Known rows, with every step that occurs
e-n-l: [-43.2  16.0   0.8  51.5 -13.7  35.6 -19.6  -6.5  -6.0 -19.7  22.6  17.2
   2.2 -19.6  19.7  -1.5  -6.4  16.4   6.9]
p-e: [-52.6   6.1   5.2  23.5 -13.1  22.0 -13.4  -4.6 -12.0  -7.9 -36.0  22.3
  22.6 -12.8  60.3  -2.9   6.8 -14.5  18.7]
p-q-w-l-n: [-32.8  -7.9   2.5  42.0 -28.9  -5.5  22.7   6.3 -42.1   4.5 -28.5  25.4
  13.0 -14.5  40.5  27.2   0.3 -42.6  -6.4]
w-l: [-24.8  34.6  25.4  17.8 -25.1  -3.6 -15.7 -19.8 -10.2 -13.8   4.7   9.3
  -8.8 -35.8  49.3  21.0   2.7 -26.2  27.8]
n-l: [-50.6  25.7  12.1  53.3  -9.6  20.8 -18.1 -10.7 -10.0 -15.0  12.1  28.4
  16.5 -31.7  29.7  11.8 -10.7  -3.1   5.8]
n-l-p-q-w-e: [-26.5  -9.2  51.9  39.6  -9.6 -13.0 -36.0   2.0 -10.6  13.3 -48.4  42.6
  35.9 -14.7  29.1  17.6 -15.1 -11.6  -9.9]
p-e-n: [-33.1  -3.1 -14.2  26.3 -22.0  36.8 -19.5  -0.4  -8.9 -22.5 -13.1   2.5
  -3.9   1.0  40.8 -22.4   8.8  10.6  17.3]
l-n-q: [-50.2  11.2 -10.2  21.9  -8.8  20.0  -7.0  -0.9 -21.2 -20.2 -25.1  14.0
  -1.3   2.9  28.4  -1.0  -3.9 -41.9 -15.8]
e-p-q-w: [-27.3  -3.9  28.6  71.0 -22.0 -16.5   4.9   1.3 -39.9 -10.3 -55.9  10.9
   9.2  -1.4  26.8 -16.9 -13.2 -12.0 -22.9]
p-e-w-l: [-23.6  27.0  11.1  14.3 -15.2  12.7  -1.1  -8.1  -8.9  -3.7  -1.6   4.7
 -17.3 -46.6  62.0   2.4   5.7  -7.5  23.3]
q-w-e-n-l-p: [-20.5   5.1  14.5  56.9 -17.5  36.5 -26.2  11.0   1.5  -8.8 -25.8  32.8
  15.6  -2.6  41.0  18.2  -8.4 -14.4  -4.3]
e-n-l-p-q: [-59.0   2.9  12.9  59.4   8.6  10.9 -31.7 -15.0 -27.7  -4.0 -34.2  22.4
   7.5  12.0  56.1  18.8  -7.9 -27.3 -27.3]
v-q: [-14.2  33.3   2.4  11.1 -19.5   9.3   5.5 -29.8 -32.6 -34.6 -18.8   9.1
 -16.6 -24.8  34.0 -14.1 -23.1 -28.4 -20.4]
v-q-w-l: [  1.8  32.9  42.3  18.0 -24.5  -7.9  21.0 -19.6 -19.9  -5.0 -15.3  11.3
 -10.2 -38.8  36.1   9.6 -15.7 -18.9  10.6]
n-q-w-l-p: [ -9.2  24.1  29.7  38.2 -18.7  15.2  -9.0   0.5  -4.6  -9.2 -41.6  20.1
   0.8  -7.3  59.4  25.2  -6.5 -47.0   4.8]
l-n-q-w: [-16.0  -2.2  10.8  50.1 -22.9   1.1  19.2  11.0 -27.6 -13.0 -45.5  16.9
  15.4  -7.0  18.3 -15.0 -19.0 -28.0 -15.6]
w-e-p: [-37.4  13.8  22.9  32.0 -37.0  15.9 -41.1   7.5  -4.1 -22.9 -28.3  11.7
  -7.7  -5.1  20.5  -5.3  14.9  -0.1   1.7]
w-e-n: [-15.6  -3.4   0.0  20.0 -31.2  16.1 -47.8  -1.6  -2.8 -26.2  -3.5   7.4
  -5.5  -7.5  19.5 -15.5  -0.8   9.3  11.8]
e-p-q-w-l-n: [-36.3  -5.4   3.6  45.7 -31.5   1.1  24.8  10.6 -41.1   2.0 -31.4  21.5
   4.5  -8.0  35.5  24.2   7.4 -36.2  -9.5]
v-q-w-l-p: [  0.6  25.1  27.1  35.8 -24.6  14.2   2.2  -4.3 -13.0 -11.3 -41.7  22.3
  -0.7 -13.7  61.0  24.6 -11.5 -46.7  -0.9]
e-w-l-p-q: [-45.1  11.4  15.5  44.6   3.2  -5.4 -25.9 -16.1 -31.3  -2.6 -42.1  14.6
  -5.9  -3.0  72.3  19.6  -6.0 -42.1 -21.5]
n-l-p-e-w: [-31.7   7.4 -19.8  45.5  -7.0  39.6  -2.8  12.0 -12.3 -12.7 -26.6  15.3
  -0.2 -31.1  65.6 -16.8  -3.8  -5.8  -4.6]
e-w-l-p: [ -9.7  25.7   1.7  39.0 -22.9  19.9 -16.6   2.0  -8.2 -19.7 -23.8  14.0
 -12.6 -21.6  72.0  19.1  -1.3 -42.7   4.6]
p-q-w: [-22.3  -6.6  25.6  66.4 -18.0 -25.7   1.8  -5.1 -42.5  -8.6 -51.3  16.6
  21.2 -10.3  32.4 -12.1 -23.4 -21.5 -18.5]

Rows
[ -9.1 -15.8  13.8  35.5 -25.0   9.4 -36.9   4.9  -9.6 -11.9 -31.8  13.6
   2.7   4.9  23.0 -10.8  -7.1   4.4  -3.7] | l-p-q-w-e-n
[  9.2  12.6  19.6  41.6 -29.2  -5.7  29.7  -8.5 -35.9 -22.9 -41.6  14.1
   4.0 -25.9  21.5 -24.0 -33.2 -19.3 -18.5] | v-q-w
[-19.9  18.0  46.2  34.5 -16.4 -22.1   2.6 -16.7 -24.6   5.1 -22.8  12.5
   1.5 -28.8  44.7  17.8  -8.5 -21.3  10.0] | p-q-w-l
[-17.7   1.6  -1.6  30.2 -34.8   3.9  35.2   3.9 -39.2  -3.9 -23.2  24.3
   5.0 -22.2  34.3  22.8  -4.1 -41.9  -6.0] | v-q-w-l-n
[-12.2  30.1  46.2  21.5 -17.3  -5.8   5.0 -12.6  -7.6  -2.4 -15.3   8.9
  -5.2 -29.4  35.6   9.7  -9.1 -18.5  18.2] | n-q-w-l
[-50.3  14.8  -1.8   7.7   0.7  28.2   5.8   0.0 -13.5  -3.1 -22.2  10.5
 -10.7  -8.7  42.6   2.9   3.8 -29.1  -6.0] | p-e-w-l-n-q
[-29.5  -4.8 -14.3  31.1 -21.4  46.9 -21.0   4.8  -5.0 -20.9 -27.6   7.5
  -2.4  11.1  52.6 -13.0   8.7  -1.1  11.9] | l-p-e-n
[-41.0  19.5  13.0   3.5   5.4  43.8 -22.6  -9.1   7.9 -12.0 -24.0   0.9
 -19.0  12.0  43.0  -8.8   4.6  -7.0   6.2] | w-l-p-e-n-q
[-30.0  13.2  27.9  15.5  -7.4  31.6   8.1  -3.9  -6.4   9.4 -57.2  29.5
  14.4  -8.0  74.7  17.0   3.0 -27.4  11.0] | v-q-w-l-p-e
[-63.8   7.7  18.1  60.2  10.2   3.1 -31.1 -17.2 -30.0  -1.7 -39.8  28.7
  14.4   6.2  60.3  25.7  -9.5 -37.1 -27.6] | n-l-p-q
[-29.3  10.9  37.6  35.1 -30.6  14.2 -26.0  12.3  -3.0 -14.5 -41.8  11.3
  -5.7  -0.2  10.4 -14.1   7.1   5.4  -5.7] | n-q-w-e-p
[-23.0  -3.5  -3.4  41.0 -38.3   1.4  24.5  11.1 -35.7  -3.2 -21.2  24.5
  12.9 -20.9  36.8  24.7   1.6 -41.6   3.4] | q-w-l-n
[-25.8  -5.0  30.9  76.2  -9.8 -10.2   2.6   0.5 -34.2  -0.1 -56.0  27.0
  27.2  -4.5  40.7   4.5 -23.6 -25.5 -24.1] | n-l-p-q-w
[-11.0  10.5  25.0  46.8 -18.2  -2.5   5.8   1.0 -18.2 -18.3 -40.9  10.7
  10.0 -12.4  18.6 -23.6 -24.0 -18.8  -7.7] | n-q-w
[-15.9  21.9  43.5  14.2 -12.3   9.4   7.5  -8.5  -2.2   5.6 -18.1   6.5
  -6.4 -20.6  37.2   4.2  -2.3  -3.9  23.0] | p-e-n-q-w-l
[-42.1  18.2  -5.0  13.9  -5.5  20.7   2.3  -1.8 -17.6 -12.2 -14.4   7.1
 -16.9 -11.9  34.9   2.5  -0.8 -33.7 -10.6] | e-w-l-n-q
[-36.2  20.2   6.4  60.8 -13.9  33.4 -24.4   2.1  -5.4 -17.3 -22.4  34.3
  17.1  -9.2  56.2  26.6  -7.7 -35.6  -4.3] | n-l-p
[-24.2   4.8 -25.5  42.1 -13.7  32.1  -4.8  13.2 -15.8 -19.5 -35.3   9.3
  -3.8 -26.6  69.5 -23.7  -2.1 -14.7  -3.9] | l-p-e-w
[-28.3   6.0 -24.4  36.3 -15.4  23.0  -3.4   7.4 -20.8 -20.8 -22.1   5.1
  -5.8 -37.1  57.9 -33.3  -2.9  -1.8   0.8] | p-e-w
[-18.2  28.0  14.9  35.6 -25.0  17.5 -23.7  -4.3  -5.2 -16.9 -28.2  20.8
  -1.1 -11.7  69.5  33.7   0.5 -51.1  10.8] | w-l-p
[-34.7  20.1  -1.0  16.7  -5.7  28.8 -28.4 -11.6  -3.1 -32.4  -8.8  -7.3
 -22.9   6.4  21.6 -27.1  -6.8  -6.8  -3.7] | e-n-q
[-13.5  -0.8  20.5  39.4 -14.7  15.1   7.7   5.6 -12.1 -13.2 -42.4   5.7
   6.6  -1.1  20.3 -31.2 -16.0   0.2  -2.1] | p-e-n-q-w
[-19.4 -11.7  45.8  36.0 -16.3 -20.5 -38.3   2.1 -14.6   7.5 -57.4  36.3
  32.5 -11.0  32.6  10.9 -14.3 -20.2  -8.9] | l-p-q-w-e
[-39.9  11.2  29.5  17.9  -2.1  34.0  -2.7   1.3   2.0  11.8 -57.1  27.7
  17.5  -1.3  73.5  17.1   6.8 -27.2  16.3] | n-q-w-l-p-e
[-18.2  -4.2   2.4  30.2 -22.9  41.1  -7.8   5.9  -2.6 -10.2 -29.6   8.1
  -2.1   5.7  51.1  -8.0   6.9   2.6  17.6] | q-w-l-p-e-n
[-46.7   4.3   3.2  31.0 -11.6  35.7 -16.6   3.3  -6.4  -5.0 -55.3  29.8
  24.4   0.7  77.0  11.6   8.5 -31.7  11.9] | l-p-e
[-65.9   9.1  15.1  52.9  -8.6  -4.8 -27.6 -14.6 -37.5 -16.0 -39.6   4.5
  -9.6  11.0  41.5  -4.3   4.7 -17.6 -26.2] | e-p-q
[  3.2  -5.5  11.8  19.9 -32.2  12.5 -23.1  -1.3  -9.7 -20.7 -17.7   8.8
  -6.1  -9.5  10.0 -23.5 -12.8  13.8   0.4] | v-q-w-e-n
